(in the rows, 128 means zero)
Known rows, with every step that occurs
G > M > F: [ 92 144 136 166 137  86 138 114 121 135 120 138 166 115 124 144 122 144
 146 167 120 166 145 130]
Q > G > M > F > X > L: [140 106 140 149 165  74 120 170 129 116 143 144 207  97 119 126 109 131
 185 148  87 152 152 169]
M > G: [139 107 102 118 157 140 139 174 119 137 107 153 144 106 128 150 114 137
 145 146 104 101 139 118]
A > F > M: [114 136 118 169 126 105 160 117 137  99 133 122 162 121 142 117 151 151
 122 157 143 145 118 120]
M > G > H: [144 106 104  50 120 136 160 171 119 150 117 164 117 118 124 139 116 126
 130 135 103 115 166 154]
H > G > M > F > X: [129 115 124 161 153 119  94 174 118 111 127 142 172  85 134 132 140 131
 134 154  87 169 162 137]
L > X > F > M > G: [124 116  91 128 144 127 144 164 129 131 128 169 185  80 149 128 138 132
 138 172 113 118 139 138]
F > M > Y > C: [123 152  98 123 123 102 122  98 144 131 185 147 228 100 181 126 143 160
 146 165 154 154 132 135]
A > F > M > Y > C > L > X: [129 148  81 132 144  77 143 139 148 128 192 118 215  95 150  95 125 132
 157 173 152 149 104 151]
G > Q: [138 129  67 132  94 138 130 115 101 130 137 137 158 164 138 142 124 121
 133 124 142 108 153 139]
Q > G: [118  84 115 149 106 126 135 171 112 108 123 116 159 142 110 152 126 148
 149 143  96 103 134 126]
A > F > M > Y: [117 136 116 144 147 102 158 116 149 111 138 163 188 102 179 119 156 163
 142 173 177 121 140 130]
C > Y > M > G: [147 125  92 160 154 118 137 162 140 131 103 162 165 130 156 160 140 152
 149 168 123 114 147 125]
C > L > X > F: [101 137 115 114 121 104 125 127 136 160 165 134 208 106 135 102 126 103
 137 148 129 130 105 164]
A > F > M > Y > C: [111 149  98 129 122  97 133 103 142 127 184 138 240 105 177 130 134 165
 146 165 157 153 123 129]
C > L > X > F > M > Y: [123 144 108 132 146  95 140 105 158 133 158 177 214  86 188  99 169 142
 149 185 173 125 140 156]
G > M > Y: [127 142 124 158 149 108 153 112 148 120 139 179 155 117 172 122 156 154
 156 163 176 140 162 152]
X > F > M > Y > C > L: [143 161  96 139 144  76 120  77 158 162 174 130 243 120 162 107 150 145
 168 174 140 144 109 143]
M > Y > C > L: [151 156  97 134 152  80 120  90 154 160 168 120 218 128 152 115 135 145
 171 162 139 138 109 135]
L > X > F > M > Y: [113 140 112 125 137 106 140 113 152 125 157 181 206  80 190 104 165 142
 139 178 174 125 146 155]
Y > M: [126 143 112 190 124 113 127 122 151 120 120 119 130 141 136 149 147 145
 136 143 135 144 138 129]
H > G > M: [123 114 131 203 122 130 143 142 121 113 133 142 127 139 132 136 143 137
 151 140 134 176 163 148]
M > Y: [127 130 123 115 149 118 134 123 142 132 135 167 165 106 169 126 141 146
 146 152 166 110 146 135]
M > G > Q: [146 114  49 126 115 145 137 146  95 137 121 156 169 150 139 158 114 128
 145 137 124  89 160 133]
A > F: [ 94 122 128 143 131 114 161 142 121 118 126 103 161 142 114 139 104 144
 129 128 137 121  99 111]
L > X: [121 127 106 114 129 121 134 168 128 116 162 127 137  96 129 106 115 110
 128 138 139 137 124 149]

Rows
[ 97 150 106 127 121  92 133 113 143 158 187 148 239 102 155 101 134 117
 151 164 146 148 114 174]	G > M > Y > C > L > X > F
[150 127 140 142 171  67 107 155 142 124 142 149 216 103 141 122 118 129
 174 151 104 152 147 165]	C > Y > M > F > X > L
[107 152  93 115 114 100 122 106 144 137 201 152 252  86 184 118 139 149
 144 170 156 156 126 148]	L > X > F > M > Y > C
[132 122 122 125 156 118  86 167 121 119 124 135 172  80 132 128 133 127
 122 147  85 147 146 128]	M > F > X
[ 85 130 122 105 108 122 126 139 127 148 164 143 196  99 137 110 121 102
 122 139 132 130 113 163]	L > X > F
[117 145 103 110 123 109 117 109 137 142 182 141 223 109 169 136 124 153
 148 151 150 144 127 132]	M > Y > C
[134 115 119 139 152 130 117 178 125  99 131 118 160 107 128 121 130 131
 117 128 105 135 124 126]	A > F > X
[133 130 124 154 156 111 100 159 125 111 127 143 165  87 134 125 142 132
 130 156  92 168 157 140]	G > M > F > X
[145 115  95 138 155 131 146 159 130 122 110 162 151  93 145 138 142 145
 141 166 112 115 146 121]	F > M > G
[107 141 113 142 110 111 137 114 142 120 160 151 187  90 159  96 162 122
 118 165 139 151 128 157]	L > X > F > M
[140 123  83  58 114 111 159 154 131 158 153 165 179  99 142 118 130 126
 138 163 107 136 154 172]	Y > C > L > X > F > M > G > H
[ 97 144 106 106 122  96 122 119 141 164 183 142 244  97 153 104 126 113
 146 158 140 133 106 166]	M > Y > C > L > X > F
[118 154 104 139 125 102 131 100 142 134 186 149 216 117 172 132 133 158
 156 159 156 165 138 145]	G > M > Y > C
[109 152 100 120 115 102 119  92 144 141 189 152 249  97 184 125 143 154
 144 167 153 153 129 141]	X > F > M > Y > C
[150 119  44 140 113 139 142 135 102 127 125 162 175 142 150 149 134 134
 142 151 130  98 166 134]	F > M > G > Q
[132  98  68 146  90 154 116 145  85 131 136 136 172 162 137 158 118 119
 142 119 132 112 166 134]	H > G > Q
[135 137  81 144 138  81 140 150 143 127 190 124 206 106 142 104 126 134
 171 173 140 150 120 163]	Q > G > M > Y > C > L > X
[123 121 126 166 144 120 145 134 138 120 138 178 164 115 171 133 151 151
 162 161 170 143 171 149]	H > G > M > Y
[115 151 101 145 114  95 131 100 148 132 176 138 218  93 160  93 161 126
 132 174 135 160 118 157]	Y > C > L > X > F > M
[133 139 115 136 146 109 141 109 153 116 139 174 172  94 185 114 168 154
 142 173 173 124 154 138]	F > M > Y
[111 141 124 149 109 114 134  96 141 127 143 150 182 107 158 107 170 131
 118 161 134 146 131 145]	X > F > M
[144 121  41 156 113 137 137 143 106 132 117 151 171 156 143 169 124 137
 149 143 129  96 166 133]	Y > M > G > Q
[ 88 123 136 175 134  98 129 135 111 135 119 138 177 113 123 154 119 143
 152 164 113 170 154 127]	H > G > M > F
[ 94 134 102 134 114  92 135 128 138 152 185 145 249 106 148 108 132 124
 158 169 135 139 116 174]	Q > G > M > Y > C > L > X > F
[116 139 105 144 121 110 124 115 134 135 185 149 223 113 171 141 130 157
 160 157 153 168 144 142]	H > G > M > Y > C
[134 113  94  54 112 127 165 168 125 145 136 175 147  95 138 121 131 121
 125 154 110 127 165 171]	L > X > F > M > G > H
